Each row was made from one path, in order. Every step used is in the known rows, and no mark comes twice. Write each row's path.
Known rows
dofala-funoto-zavidif-zanup-puvis-sebi: [ 0.94  0.35 -0.76  2.91  1.37  1.49 -3.96 -1.62  1.56  2.02  2.46  3.21
 -1.43 -0.45  0.41  4.88 -5.25 -0.04  1.10  3.30  0.95  0.90 -2.42 -3.16]
gerel-sebi-zavidif-zanup: [ 0.14 -0.86 -0.13 -3.98  1.00 -0.88 -3.37  0.70  2.17  1.51  2.12 -5.13
 -2.23 -1.42 -0.06  1.62 -2.86  2.36 -0.51  1.72  1.38  1.47 -0.12 -3.51]
funoto-zavidif-zanup-puvis: [ 2.16  1.04  0.80 -0.02  0.85  1.59 -2.47 -0.25  2.22  1.46  2.21  2.84
 -0.83 -1.13  0.15 -0.40 -3.85  1.10 -0.41  3.92  2.11  1.09 -1.48 -3.93]
zanup-zavidif-sebi: [-2.99  0.68 -0.38 -2.37  0.13  0.14 -0.71  0.40  1.83  0.34  1.27  2.42
 -2.58 -2.37  0.90  2.25 -1.92  0.98 -0.35 -3.17 -0.18  0.13  0.32 -0.39]
gerel-sebi-zavidif-zanup-puvis: [ 1.02  0.73  0.24 -3.29  1.06  0.15 -3.52  0.65  2.73  0.90  2.34 -2.70
 -1.59 -2.39  0.15  0.67 -4.20  2.67 -0.28  3.67  2.56  1.32 -1.28 -3.24]
zanup-puvis-funoto-zavidif-sebi-gerel: [ 2.17  1.12 -0.60  0.69  0.70  1.58 -0.45  0.49  1.19  1.47  2.15  1.57
 -2.14 -0.46  0.56  4.82 -2.34  1.81  0.10  2.24  1.05  1.03 -0.29  1.93]
puvis-zanup-zavidif-sebi-gerel-funoto: [-0.43 -0.78 -0.35 -2.75  1.20  1.02 -0.92  1.29  1.49  0.33  2.58 -0.66
 -2.67 -1.55  0.37  4.21  0.90  2.63  0.06 -2.80  2.48 -0.36  0.09 -1.84]
sebi-gerel-funoto: [ 1.49 -0.53 -0.69 -0.16  0.83  0.44 -0.92  0.56 -0.97  0.14  1.13 -2.88
 -0.41  0.79  0.51  2.73  1.94  1.39 -0.01 -0.46  2.23 -0.70 -0.19  0.53]
zanup-zavidif-sebi-gerel-funoto: [-0.87  0.02 -0.92 -2.20  0.95  0.45 -1.49  0.81  0.54  0.45  2.20 -0.96
 -2.50 -1.05  1.20  4.67  0.32  2.17 -0.33 -3.11  2.15 -0.66  0.04  0.22]
dofala-sebi-zavidif-zanup: [ 0.26 -0.85 -0.07 -3.29  0.85 -0.62 -3.29  0.47  1.07  1.55  1.96 -4.40
 -0.45 -0.77  0.92  0.64 -2.39  1.70  0.38  2.42 -0.24  1.53 -0.32 -4.13]
dofala-sebi-gerel-funoto: [ 1.16 -0.44 -1.25  0.45  1.14  0.26 -1.90 -0.39 -0.79  0.14  1.24 -5.01
  0.63  0.07  1.04  2.48  1.38  1.53  0.68 -0.43  1.40 -0.29 -0.83  0.23]
puvis-zanup: [ 0.64 -1.06  0.89 -0.68  0.48  0.83  0.73  0.56  1.56 -0.18  0.53  0.42
 -0.23 -0.45 -1.15 -0.54  0.77  0.73  0.47  0.38  0.60  0.39  0.01 -2.88]
zavidif-zanup-puvis-sebi-gerel-funoto: [ 1.02 -0.48 -0.92  0.99  1.50  1.11 -2.31 -0.26  0.03  0.69  2.55 -2.40
 -0.89 -0.43  1.07  3.64 -1.41  1.93  0.48  1.90  3.21  0.03 -2.01 -2.65]
sebi-zavidif: [ 0.74  0.17  0.10 -3.04 -0.18 -0.82 -1.62  0.61  0.77  0.36  0.54 -1.18
 -0.85 -0.61  0.74  2.22 -1.42  0.87  0.97  1.25  0.02  0.74  0.55  0.67]
dofala-sebi-zavidif: [ 0.40  0.27 -0.51 -2.34  0.23 -1.00 -2.55 -0.38  0.87  0.41  0.66 -3.58
  0.38 -1.24  1.33  2.01 -1.94  1.15  1.61  1.35 -1.03  1.20 -0.18  0.25]
funoto-zavidif-zanup: [ 1.41 -0.37  0.52 -0.28  0.88  0.74 -2.13 -0.41  1.47  2.12  2.00  1.17
 -1.51 -0.17 -0.05  0.43 -2.52  0.67 -0.65  2.06  1.01  1.29 -0.40 -4.39]
zavidif-zanup-puvis-funoto: [ 4.26 -0.21  0.13 -0.27  1.88  1.48  0.36  2.04  1.25  0.87  1.71  0.93
  0.00  0.47 -1.02 -0.76 -2.21  0.07 -0.59  1.95  2.02  0.34 -1.15 -0.77]
gerel-sebi-puvis-funoto-zavidif: [ 3.98  0.08 -0.26  1.88  2.17 -0.40 -0.75 -0.04  2.42  1.26  1.33  1.40
 -1.49 -0.96 -1.05  2.42 -4.59  0.00  0.84 -1.23  2.54  1.54 -0.11  1.38]
gerel-funoto-zavidif-sebi-puvis: [ 1.12  0.46  0.59  2.36  1.73 -0.75 -2.47  0.56  0.88  1.29  1.89  5.48
 -3.02 -1.39  1.11  2.67 -3.23  0.82 -0.14 -1.63  3.76  0.79  0.54 -3.53]
zavidif-sebi-gerel: [-2.36 -0.05 -0.54 -0.46 -0.41  0.29 -0.34  0.60 -0.79  0.79  1.09 -1.83
 -1.91 -0.14  0.90  3.20  0.73  2.30 -0.51  0.56 -0.34  0.36  0.65  0.06]
dofala-funoto-zavidif-zanup: [ 1.63 -0.62  0.27  0.50  1.19  0.95 -3.83  0.06  0.75  2.89  2.32  2.14
 -1.86  1.31 -0.73  2.66 -1.96 -0.05 -0.56  1.70  0.52  0.59 -0.40 -3.84]
dofala-funoto-zavidif-sebi-puvis-zanup: [ 0.27 -0.88  1.12  1.80  1.45  0.36 -2.14  1.12  1.80  1.73  2.15  6.13
 -3.14 -0.46 -1.03  3.16 -2.06  0.89  0.64 -0.81  1.73  1.06  0.88 -4.81]
puvis-zanup-zavidif-sebi: [-2.36 -0.22  0.36 -2.99  0.47  0.79  0.02  0.79  2.95  0.26  1.70  2.68
 -2.70 -2.67 -0.01  2.01 -1.37  1.48  0.02 -2.87  0.17  0.38  0.36 -2.64]
zavidif-zanup-puvis-sebi-gerel: [-1.45 -0.27 -0.80  0.59  0.20  1.20 -1.32 -0.81  0.08  0.82  1.97 -2.79
 -0.52 -0.50  0.75  3.02 -2.29  2.26  0.99  3.40  0.62  0.94 -1.74 -1.71]
gerel-funoto-zavidif-zanup-puvis: [ 3.87  0.92  0.54  0.35  1.96  1.70 -3.31 -0.01  2.00  1.40  2.72  2.89
 -1.08 -1.25  0.43  0.57 -3.43  0.94 -0.62  2.94  4.05  0.50 -1.79 -4.62]
sebi-gerel-funoto-zavidif: [ 3.00  0.36 -0.54  0.70  0.97  0.84 -2.12 -0.80  0.44  1.07  1.75 -0.18
 -1.17  0.12  0.67  4.21 -0.50  1.04  0.44  0.50  2.38  0.26 -0.42  0.35]
sebi-zavidif-zanup-puvis-funoto-gerel: [ 4.04 -0.17  0.31 -1.64  1.40 -0.28 -0.46  1.37  1.55  1.24  2.64  2.68
 -1.56  1.76 -0.92  2.27 -2.22 -0.46 -0.06  3.66  1.74  1.23 -2.97  0.77]

Write each row's path
[-1.78 -0.72  0.46 -3.26  1.01 -0.20 -0.59  0.35  3.85 -0.42  1.64  0.16
 -1.54 -3.22 -1.50  0.28 -2.99  2.11  1.33 -4.42  2.18  0.87  0.01 -1.89] : gerel-sebi-puvis-zanup-zavidif
[-3.30  0.23  0.49 -1.23  0.52 -0.95 -0.88  1.21  1.30  0.31  1.42  4.08
 -2.55 -2.06  0.62  1.19 -3.11  1.35  0.26 -4.09  1.49  0.52  0.96 -1.62] : zanup-zavidif-sebi-puvis
[ 0.17 -1.41  1.38  0.09  0.89 -0.06  0.54  1.28  1.18 -0.10  0.71  2.12
 -0.43 -0.53 -1.35 -1.47 -0.37  1.08  0.99 -0.86  1.94  0.77  0.65 -3.91] : sebi-puvis-zanup
[ 0.54 -0.94  0.65 -3.86  0.47 -0.40 -2.43  1.47  0.85  1.54  1.85 -2.18
 -1.62 -0.23  0.31  0.70 -1.72  1.51 -0.23  2.22  0.67  1.18  0.29 -3.66] : sebi-zavidif-zanup
[ 2.29  0.88  0.44  0.64  1.19  1.81 -3.96  0.08  1.57  2.10  2.55  3.76
 -1.27  0.16 -0.44  1.78 -3.31  0.60 -0.25  3.53  1.75  0.51 -1.40 -3.38] : dofala-funoto-zavidif-zanup-puvis
[ 3.22  0.80 -0.75 -2.03  1.34 -1.19 -1.40  0.04  2.88  0.32  1.95 -0.82
 -1.94 -0.64 -0.59  4.37 -3.43  0.46  0.64  2.18  1.92  1.34 -2.66  3.53] : zanup-puvis-funoto-gerel-sebi-zavidif
[-0.96 -0.20  0.06  1.54  0.71 -1.29 -1.30 -0.19 -0.04  0.01  0.41 -0.39
  1.07 -0.75  0.43 -1.21 -1.97  0.72  1.31 -1.20  0.68  0.92 -0.05 -1.66] : dofala-sebi-puvis
[ 1.80 -0.70  1.23  1.34  2.05  0.16 -1.51  1.06  2.26  1.02  2.24  5.18
 -2.94 -1.87 -0.17  1.83 -2.09  1.32  0.32 -1.33  4.01  1.07  0.48 -5.99] : gerel-funoto-zavidif-sebi-puvis-zanup
[-0.17  0.39 -0.76  1.26  0.35  1.53 -2.13 -1.76  1.10  1.58  2.46 -1.16
 -1.09 -0.89  0.93  4.28 -3.94  2.16  1.31  4.13  0.96  1.57 -1.92 -1.91] : funoto-zavidif-zanup-puvis-sebi-gerel
[ 2.63 -0.09 -0.67  0.39  1.93 -0.34 -0.50 -0.02  2.44  0.89  2.48 -0.53
 -1.86  0.33 -1.72  1.37 -2.50  0.01 -1.01  1.80  2.54  1.05 -3.62 -0.12] : zavidif-zanup-puvis-funoto-gerel-sebi
[ 0.72  0.57 -0.31  2.28  1.00  1.26 -2.37 -2.04  2.23  1.30  2.10  2.28
 -0.99 -1.79  0.94  2.79 -5.77  0.49  0.96  3.52  1.45  1.51 -2.44 -3.77] : funoto-zavidif-zanup-puvis-sebi
[-1.07 -1.12  1.32  0.49  0.91 -0.26  0.25  1.69  1.41  0.36  1.25  3.47
 -2.14 -1.34 -0.65 -0.31 -1.01  1.63  0.22 -1.08  1.98  1.06  0.99 -5.21] : zavidif-sebi-puvis-zanup
[-0.90  0.40 -0.76  1.02  0.01  0.81 -2.61 -0.11 -0.31  2.24  1.96  0.97
 -3.05  0.80  0.44  6.72 -0.40  1.54  0.03  1.03 -0.48  0.47  0.50  0.52] : dofala-funoto-zavidif-sebi-gerel
[ 0.85  0.44  0.61 -0.76  0.67  1.19 -1.54  0.77  1.11  0.70  1.68  0.92
 -0.20 -0.80 -0.10 -1.72 -1.96  1.27 -0.69  3.11  1.93  0.43 -1.28 -3.86] : zavidif-zanup-puvis
[ 1.23 -0.62  0.17  2.33  1.27 -1.66  1.41  1.35 -0.05  0.84  1.55  5.66
 -2.53  1.94 -0.84  2.48 -1.10 -1.22 -0.42 -1.15  1.55  0.90 -1.48  1.16] : zavidif-sebi-puvis-funoto-gerel
[ 0.10 -0.62  1.39  0.98  1.16  0.13 -0.65  0.76  2.28  1.09  1.81  5.10
 -2.62 -1.82 -0.44  1.25 -2.66  1.40  0.49 -0.48  2.21  1.65  0.78 -5.27] : funoto-zavidif-sebi-puvis-zanup
[-1.97 -0.74  0.39 -2.51  1.01 -0.95 -0.20 -0.27  3.80 -0.20  2.15  2.04
 -2.19 -1.85 -1.81  1.15 -2.41  1.18  1.16 -3.81  2.11  1.03 -1.64 -1.42] : funoto-gerel-sebi-puvis-zanup-zavidif
[ 4.35  0.63 -0.14  0.66  1.43  1.26  1.29  1.35  1.07 -0.10  0.63  1.71
  0.61  0.22 -0.77  0.39 -1.63 -0.54  0.25  1.17  1.42 -0.07 -1.00  2.61] : zanup-puvis-funoto
[-1.01 -0.12 -0.06  0.76  1.01 -1.56 -1.27  0.13  1.02 -0.03  0.53 -1.12
 -1.00 -1.55 -0.57 -0.22 -2.57  1.33  0.21 -2.02  2.38  0.77  0.10 -1.07] : gerel-sebi-puvis
[ 0.14 -0.34 -0.07 -0.07  1.32 -1.49  1.20  1.30  1.22  0.75  2.09  6.21
 -2.85  0.94 -0.81  3.08 -2.12 -0.95  0.11 -3.34  1.36  0.75 -1.56  2.06] : zanup-zavidif-sebi-puvis-funoto-gerel
[-3.13 -0.51 -0.17 -3.48 -0.13  1.08  0.07  0.80  1.64  0.44  2.01 -0.96
 -2.57 -1.46  0.02  3.52  0.19  3.08  0.44 -1.75 -0.13  0.49  0.61 -0.79] : puvis-zanup-zavidif-sebi-gerel
[ 4.33  0.01  0.31  1.87  1.69 -0.02  0.17  0.61  1.28  1.27  1.12  4.09
 -0.86  0.29 -0.70  1.66 -3.57 -0.69  1.11 -0.68  1.89  1.21  0.28  1.21] : sebi-puvis-funoto-zavidif
[ 4.82  0.15 -0.24  1.26  1.26  0.80  0.41 -0.13  1.72  1.21  0.93  2.40
 -0.64  0.30 -0.56  2.45 -2.47 -1.11  0.60  0.27  0.59  0.87 -0.27  2.24] : puvis-funoto-zavidif
[-3.68  0.19 -0.76 -3.02 -0.51  0.48 -0.45  0.45  0.63  0.58  1.67 -1.16
 -2.43 -1.20  0.87  3.93 -0.40  2.54  0.16 -1.90 -0.54  0.20  0.56  1.08] : zanup-zavidif-sebi-gerel
[ 3.45 -0.96  0.19  0.57  2.55 -0.15 -1.73  0.79  2.46  2.31  2.55 -0.19
 -2.17 -0.61 -1.27  0.90 -4.83  0.88 -0.35  0.07  3.11  1.89 -0.35 -3.08] : gerel-sebi-puvis-funoto-zavidif-zanup
[ 1.51  0.16 -0.70  0.42  0.76  0.87 -0.01  0.54  0.49  1.79  1.82 -0.07
 -2.50  0.27  0.40  5.25 -1.22  1.41 -0.05  0.83  0.14  1.10  0.48  1.87] : puvis-funoto-zavidif-sebi-gerel
[ 2.38  0.41 -0.48  2.66  2.07  1.33 -3.14 -1.67  2.13  1.25  2.64  2.33
 -1.24 -1.88  1.25  3.57 -5.30  0.34  0.79  2.64  3.18  0.95 -2.79 -4.34] : gerel-funoto-zavidif-zanup-puvis-sebi
[ 2.06  0.01 -1.31  2.28  1.17  0.70 -2.31 -2.12  0.63  1.14  1.85 -0.41
 -1.47 -0.57  1.32  6.35 -2.13  0.77  1.38  0.47  1.94  0.68 -1.28  0.26] : puvis-sebi-gerel-funoto-zavidif
[-0.44  0.87 -0.83  2.47  0.26  0.68 -0.70 -1.80  1.13 -0.36  0.49  1.42
  0.22 -1.74  1.02  2.24 -3.62 -0.02  1.45  1.82  0.61  0.52 -2.07 -0.12] : zanup-puvis-sebi
[ 4.49 -0.07 -0.14 -1.98  1.95  0.76 -1.66  1.72  1.94  1.15  2.24 -1.94
  0.35 -0.48  0.05  0.73 -3.67  0.97  0.78  3.05  1.27  1.26 -1.31 -0.62] : dofala-sebi-zavidif-zanup-puvis-funoto
[ 2.52 -1.26 -0.41 -3.01  1.77 -1.36 -1.82  1.01  2.25  1.84  2.82 -3.14
 -2.81  0.51 -1.06  3.17 -2.63  0.75 -0.62  1.85  1.62  1.71 -1.86 -0.97] : puvis-funoto-gerel-sebi-zavidif-zanup
[-0.06 -0.26 -0.37  1.91  0.19 -0.76 -1.47 -0.42 -0.98  1.02  1.09  3.86
 -1.42  3.46 -1.17  3.78  1.27 -1.81 -0.12  0.35 -0.62 -0.36 -2.25  1.68] : dofala-funoto-gerel
[-0.76  0.25 -0.80  0.65  0.47 -1.52 -0.76 -1.77  1.40  0.13  0.93 -1.13
 -1.78  0.02 -0.85  2.11 -0.86 -0.02 -0.53  0.00  0.82  0.78 -2.70  0.92] : funoto-gerel-sebi
[ 2.33 -0.77  0.28  1.91  1.17 -1.54  1.76  1.01 -0.13  0.44  1.09  4.38
 -0.95  2.64 -1.45  1.29 -0.62 -1.70  0.29 -0.84  1.46  0.69 -1.78  2.23] : sebi-puvis-funoto-gerel
[ 2.64 -0.72  0.02 -0.52  1.63  1.05 -2.96  0.17  0.63  2.20  2.93 -1.24
 -1.88  0.34  0.30  2.43 -0.99  1.70 -0.62  1.57  2.85  0.69 -0.60 -3.89] : sebi-gerel-funoto-zavidif-zanup
[-0.33 -0.17 -0.81 -1.15  0.05 -0.96 -1.67 -0.99  0.85  0.48  0.66 -1.42
 -1.07 -1.29  1.41  4.97 -3.39  0.41  2.14  1.30 -0.51  1.25 -0.44  0.54] : puvis-sebi-zavidif
[ 0.29  0.38 -0.57 -3.32  0.40 -1.27 -2.60 -0.17  2.07  0.34  0.85 -4.40
 -1.70 -2.06  0.37  3.13 -2.63  1.71  0.58  0.66  0.91  1.12  0.03  0.84] : gerel-sebi-zavidif
[-0.56  0.02 -1.25  1.55  0.77 -1.28 -2.29 -1.36  0.62  0.93  1.27 -0.17
 -2.27  1.46 -1.52  4.30 -0.24 -0.65 -0.45 -0.22  0.40  0.04 -2.62  1.49] : dofala-funoto-gerel-sebi
[ 2.64 -0.25 -0.98 -2.20  1.13 -1.90 -1.02  0.03  2.19  0.68  1.54 -2.16
 -2.36  0.15 -0.73  4.80 -2.32  0.01  0.45  0.79  0.96  1.45 -1.89  3.45] : puvis-funoto-gerel-sebi-zavidif
[ 0.06  0.23 -0.66 -2.61  0.29 -2.10 -2.31 -0.95  1.98  0.41  1.40 -2.15
 -2.44 -0.61 -0.07  4.12 -2.04  0.80  0.37  1.35  0.75  1.42 -1.86  1.57] : funoto-gerel-sebi-zavidif
[ 2.71  0.69 -0.90  1.15  1.56 -0.48  0.21 -0.58  2.20 -0.02  1.51  0.28
 -1.26  0.08 -1.47  2.37 -2.18 -0.50 -0.32  0.99  2.08  0.70 -3.43  3.06] : zanup-puvis-funoto-gerel-sebi
[ 0.81  0.69  0.19 -2.70  0.92 -0.64 -3.34  0.01  2.69  1.04  2.85 -0.64
 -2.28 -1.01 -0.18  1.85 -3.83  1.72 -0.44  4.21  2.55  1.58 -2.98 -2.53] : funoto-gerel-sebi-zavidif-zanup-puvis
[ 2.75  1.17 -1.09  2.46  1.39  1.42 -2.73 -2.09  1.34  0.80  2.14  0.96
 -1.06 -1.32  1.45  5.75 -3.32  1.09  1.58  1.95  2.86  0.62 -2.11  0.26] : zanup-puvis-sebi-gerel-funoto-zavidif
[ 4.76 -0.17  0.27 -2.54  1.77  0.91 -0.70  2.55  1.83  1.12  2.13  0.04
 -0.62  0.09 -0.49  0.88 -3.12  0.79  0.08  3.01  2.01  0.87 -0.75 -0.26] : sebi-zavidif-zanup-puvis-funoto
[ 0.24  0.11 -0.86 -1.69  0.56 -1.94 -3.66 -0.51  1.39  1.19  1.77 -1.22
 -2.78  0.86 -0.63  6.23 -1.60  0.28  0.48  0.97  0.35  0.86 -1.80  2.22] : dofala-funoto-gerel-sebi-zavidif
